Every row comes from one small tree of marks. The marks that hang from a mark follow it in brackets, in the order of their numbers. Every link used is in the known rows. Which tree was each row made from?
Known rows
j_119[j_206]: [ 1.40  0.43 -2.11  0.40  2.46  1.42  0.68  2.86  2.01 -0.09 -1.90  0.56
  1.56  0.79  0.27 -3.09 -1.84 -0.12 -1.22 -1.42]
j_452[j_119]: [ 1.21  3.69 -0.17 -0.59  2.82  1.81 -0.21  3.35  1.23  0.92 -1.61  0.13
  1.44 -0.01  1.86 -0.64 -1.18  0.67 -0.40 -0.73]
j_644[j_119[j_452] j_398[j_206]]: [-1.39  1.58 -0.65 -1.22  1.35  0.71  1.28  1.59  0.84 -1.14 -1.36 -0.08
 -0.03  0.15  3.13 -3.36 -1.41 -0.24 -0.41 -3.93]
j_452[j_398]: [ 0.89  1.97 -0.63 -0.69  2.47  1.43  0.43  3.45  1.33 -0.10 -1.52  1.06
  0.36 -0.28  2.44 -1.25 -1.60 -0.71 -2.38 -2.77]
j_119[j_452[j_398] j_644]: [ 1.60 -0.41 -1.96 -0.27  1.90 -0.16  0.71  3.27  1.54 -0.23 -2.56  1.79
  0.96 -0.09  0.75 -2.52 -2.57 -0.97 -1.06 -3.78]
j_452[j_119 j_398[j_206]]: [ 0.09  3.38 -0.57 -0.86  1.92  1.01 -0.13  2.62  0.23 -1.12 -2.30 -0.02
 -0.08 -0.62  0.91  0.20 -0.14 -0.66 -2.25 -1.75]
j_398[j_206 j_452 j_811]: [ 0.08  0.82 -3.26 -0.48  1.89  0.16  0.48  4.21  0.19  2.60 -1.32  0.59
 -0.14  0.45 -1.12 -3.63 -1.40  1.46 -1.80  2.95]
j_452[j_119 j_398[j_590 j_644]]: [ 1.22  2.03  0.73 -0.44  3.56  0.53 -0.40  3.77  0.25 -0.24 -2.41  0.89
  1.05 -0.10  3.57  0.46 -1.10 -1.23 -2.09 -1.25]
j_452[j_119 j_398]: [ 1.05  3.57  0.22 -0.97  2.42  1.71 -0.10  3.00  0.72 -0.10 -2.17  0.44
  0.93 -0.78  2.49  0.49 -0.61  0.06 -1.79 -2.64]
j_206[j_398[j_452[j_119]]]: [ 1.22  3.22 -1.09 -2.58  2.86  2.49  0.35  2.94  1.04  0.02 -1.69  1.24
  0.40 -0.64  2.40  0.34 -0.59  1.93 -1.16  1.18]
j_644[j_119 j_398[j_206 j_452]]: [-1.95  1.15 -0.31 -1.81  1.66  1.60  1.29  2.41  0.39 -0.76 -0.80  0.23
 -0.39 -0.03  4.17 -1.99 -1.07  1.80 -1.42 -2.73]
j_119[j_452]: [ 1.34  2.00 -1.88 -0.20  2.41  0.32  0.51  2.50  1.90  0.34 -1.04  0.49
  0.70  0.40  0.67 -4.32 -2.20 -0.42 -0.15 -1.43]
j_206[j_398[j_452 j_811]]: [ 1.51  1.48 -2.41 -2.12  2.59  1.87  0.78  4.41  0.98  2.55 -1.90  1.72
  0.54 -0.13  1.46 -1.50 -1.63  1.75 -1.62  2.90]
j_452[j_119[j_206] j_398]: [ 1.42  2.06 -0.73 -0.31  2.09  1.59  0.25  2.21  0.90 -0.95 -3.14  0.44
  1.71 -0.54  0.93  0.04 -0.32  0.05 -2.03 -3.10]
j_644[j_119[j_452]]: [-0.23  0.78 -0.99 -0.66  1.90  0.71  0.96  2.25  1.55  0.70 -1.17  0.58
  1.14  0.17  2.90 -3.35 -1.79 -0.08  0.43 -2.08]
j_206[j_398[j_590]]: [ 0.81  1.98 -0.63 -1.79  3.42  1.66  0.51  3.33  1.66 -0.88 -1.99  0.73
 -1.30  0.26  1.73 -1.03 -2.05 -1.56 -1.54  1.16]
j_398[j_452]: [ 0.74  1.53 -1.58 -0.78  2.66  1.29  0.50  3.43  1.38  0.73 -0.43  1.02
  0.32  0.22  1.94 -2.86 -1.74  1.80 -1.28 -0.09]
j_206[j_398[j_644]]: [ 1.81  1.56 -1.20 -1.48  3.59  2.03  0.36  4.59  1.75  0.72 -1.33  2.16
  1.94  0.46  4.58 -0.65 -2.06 -0.72 -1.60  1.01]
j_452[j_398[j_206 j_644[j_119]]]: [-0.76 -0.12 -0.91 -0.49  2.23  0.56  0.53  3.72  0.35 -0.20 -1.42  1.47
  1.25  0.13  4.55 -0.79 -1.06 -1.44 -2.56 -1.84]
j_398[j_206 j_590 j_644]: [-0.02  0.38 -1.40  0.43  3.53 -0.52 -0.03  4.13  0.68 -0.40 -1.33  0.52
 -0.22  1.41  1.47 -3.02 -2.09 -2.37 -1.91  1.72]
j_644[j_119 j_398[j_452]]: [-0.92  1.30  0.52 -1.88  2.14  2.26  1.25  2.84  0.85  0.36 -0.66  0.86
  0.66 -0.16  5.84 -1.75 -1.55  2.59 -0.96 -3.58]
j_644[j_119 j_398[j_590]]: [-1.12  1.19  1.67 -1.27  2.68  1.71  1.05  2.94  0.92 -0.48 -1.53 -0.02
 -0.58  0.35  5.06 -1.65 -2.14 -0.23 -0.75 -3.53]
j_206[j_398]: [ 1.26  2.46 -1.31 -1.93  2.99  2.43  0.59  3.62  1.96 -0.08 -1.67  1.32
  0.35  0.01  2.49 -0.71 -1.82 -0.51 -1.40  0.30]

Write each row's tree
[ 0.10 -1.74 -0.30  0.11  2.84  0.36  0.68  3.24  0.68 -0.73 -2.48  1.36
  1.26  0.46  4.10 -1.21 -1.60 -1.71 -2.30 -2.23] : j_452[j_398[j_590 j_644[j_119[j_206]]]]
[-0.14  0.79 -0.28 -0.47  2.27 -0.11 -0.06  3.35  0.01 -1.66 -3.71  0.22
 -1.07 -0.21 -0.50  0.56 -1.10 -1.85 -2.03 -1.53] : j_452[j_119[j_644] j_398[j_206 j_590]]
[ 1.48 -1.85 -1.78  0.37  2.15 -0.27  1.28  2.28  1.67 -1.95 -3.57  0.77
  0.61  0.95 -0.53 -4.32 -2.95 -0.82 -0.45 -4.46] : j_119[j_206 j_452 j_644[j_398[j_590]]]
[ 1.20  1.74 -0.59 -2.01  3.93  1.26  0.07  3.69  0.53 -0.21 -2.05  1.65
  0.54  0.01  3.51  0.25 -1.06  0.58 -1.46  2.54] : j_206[j_398[j_452[j_119] j_590 j_644]]
[ 0.40  1.28 -2.15 -0.38  1.74  0.35  0.42  4.13  0.27  1.59 -2.32  0.58
 -0.01 -0.06 -0.11 -1.95 -1.31 -1.04 -2.80 -0.03] : j_452[j_398[j_206 j_811]]
[ 1.80 -0.13 -2.50  0.00  3.15  0.46  0.29  5.75  0.53  4.65 -1.00  2.10
  2.81  0.73  3.07 -3.08 -2.26  2.06 -1.47  2.64] : j_398[j_452 j_644 j_811]
[-0.60  1.29 -0.92 -0.47  2.49 -0.05  0.34  2.73  0.53 -2.12 -2.02 -0.08
 -2.24  0.16  0.06 -1.98 -1.29 -2.50 -2.95 -0.99] : j_452[j_398[j_206 j_590]]
[ 1.77 -1.96 -3.24 -1.14  2.36  1.65  1.20  3.57  1.85 -0.73 -3.13  2.41
  1.30  0.28  0.37 -1.17 -2.07  1.12 -1.49 -0.32] : j_119[j_206[j_398[j_452]] j_644]
[ 1.65 -0.16 -1.34  0.62  3.75 -0.19  0.00  5.84  0.64  3.65 -2.03  1.19
  1.53  1.31  2.18 -3.03 -2.94 -1.09 -1.30  2.68] : j_398[j_590 j_644 j_811]
[-0.36 -0.42 -0.96 -0.84  2.48  0.26  0.83  3.78  0.60 -1.46 -2.17  0.71
 -1.52  0.68  0.98 -2.39 -2.53  0.34 -1.73 -1.88] : j_119[j_644[j_398[j_206 j_452 j_590]]]
[-0.04  0.14 -0.89 -0.69  1.55  1.25  1.65  1.17  1.48 -1.02 -2.15  0.38
  1.73  0.28  3.06 -3.62 -1.61  0.66 -0.12 -5.30] : j_644[j_119[j_206 j_452] j_398]
[-0.68  2.33 -0.01 -0.76  2.73  0.73  0.60  2.89  0.77 -1.81 -1.57 -0.56
 -1.88  0.75  1.24 -2.86 -1.94 -1.38 -1.98 -1.96] : j_644[j_398[j_206 j_590]]
[ 1.53 -2.63 -2.57  0.65  1.94 -0.99  1.05  2.12  1.42 -2.06 -3.99  1.21
  0.33  0.40 -1.72 -3.52 -2.42 -1.88 -1.37 -3.59] : j_119[j_206 j_452[j_398[j_590]] j_644]
[ 2.05 -0.39 -3.42  0.39  1.47 -0.27  1.01  2.33  1.11  0.90 -3.16  0.82
  1.71  0.11 -1.57 -4.20 -1.48 -0.56 -1.56 -1.93] : j_119[j_206 j_452[j_398[j_811]]]
[ 0.93  1.12 -0.77 -2.26  3.11  1.40  0.35  3.46  0.81 -0.64 -2.94  1.36
 -0.75 -0.32  1.21  0.54 -1.48  0.79 -1.02  1.43] : j_206[j_398[j_452[j_119[j_644]] j_590]]
[ 0.94  0.85 -0.73 -0.38  2.62  0.27  0.36  4.26  0.44  1.79 -2.69  0.54
 -0.63  0.07  0.70 -1.94 -2.10 -1.32 -2.43 -0.10] : j_452[j_398[j_590 j_811]]
[ 0.13 -0.69 -2.03 -0.01  1.53  0.61  1.25  1.47  1.73 -0.21 -1.94  0.63
  1.85  0.45  1.37 -3.91 -1.48  0.03  0.23 -2.52] : j_644[j_119[j_206 j_452]]
[ 0.03  1.73 -1.76 -1.11  1.96  0.92  0.88  3.90  0.11  1.71 -1.48  0.41
 -0.11  0.30  1.11 -3.23 -1.59  1.88 -2.07 -0.20] : j_644[j_398[j_206 j_452 j_811]]
[ 1.80  0.10 -1.48  0.32  2.32  1.38  0.23  3.52  1.49  0.34 -3.48  0.95
  2.70  0.36  0.11 -0.46 -1.62  0.66 -0.32 -1.91] : j_452[j_119[j_206 j_644]]
[ 1.17  1.15 -1.05 -0.80  2.59  1.26  0.19  3.99  0.94  1.21 -1.99  1.28
  1.34 -0.13  1.38 -0.63 -1.50  2.48 -0.46 -0.54] : j_398[j_452[j_119[j_644]]]
[-1.37 -0.78 -0.62  0.03  2.99 -0.26  0.39  3.77  0.38 -0.23 -1.33  0.47
  0.08  1.21  3.45 -2.19 -1.80 -2.09 -1.29  1.01] : j_398[j_206 j_590 j_644[j_119]]
[ 1.10 -2.03 -2.07  0.63  2.48  0.88  0.78  5.09  0.83  4.12 -2.42  1.70
  4.22  1.07  3.69 -2.43 -2.10  0.41 -0.78  0.77] : j_398[j_644[j_119[j_206]] j_811]
[ 1.39  2.29 -1.52 -0.80  2.37  1.18  0.04  4.28  0.20  3.92 -1.86  0.63
  1.54 -0.22  0.61 -1.55 -1.09  2.98 -0.69  2.03] : j_398[j_452[j_119] j_811]
[ 1.62  0.07 -2.69  0.15  1.64  0.07  0.97  1.31  1.62 -1.53 -2.47  0.83
  1.08  0.01 -0.54 -3.91 -1.32 -0.94 -1.57 -3.53] : j_119[j_206 j_452[j_398]]
[ 1.17  1.66 -1.74 -0.44  2.42  1.45  0.40  2.30  0.99 -0.01 -1.88  0.51
  1.55 -0.07  0.39 -1.80 -0.60  2.60 -0.91 -0.31] : j_398[j_452[j_119[j_206]]]
[ 0.14  1.99  0.31 -1.29  3.16  1.22  0.77  2.86  0.91 -0.88 -1.05  0.28
 -1.31  0.31  2.75 -2.80 -2.11  1.17 -1.75 -2.10] : j_644[j_398[j_452 j_590]]
[ 0.29 -2.09 -1.39  0.58  2.88 -0.60  0.87  2.49  1.19 -0.26 -2.15  0.94
  1.77  1.17  2.75 -3.94 -2.02 -1.44 -0.22 -0.81] : j_398[j_590 j_644[j_119[j_206 j_452]]]
[ 0.48 -0.24 -1.62  0.19  2.85 -0.80  0.14  4.92 -0.25  1.39 -2.59  1.00
 -0.01  0.68  0.96 -2.12 -1.78 -2.36 -3.19  1.38] : j_452[j_398[j_206 j_590 j_644 j_811]]
[ 1.54 -1.20 -1.35  0.10  2.30  1.64  1.16  3.78  1.94 -0.56 -3.05  1.28
  2.07  0.82  1.47 -2.07 -2.83  0.36 -1.17 -4.64] : j_119[j_206 j_644[j_398]]
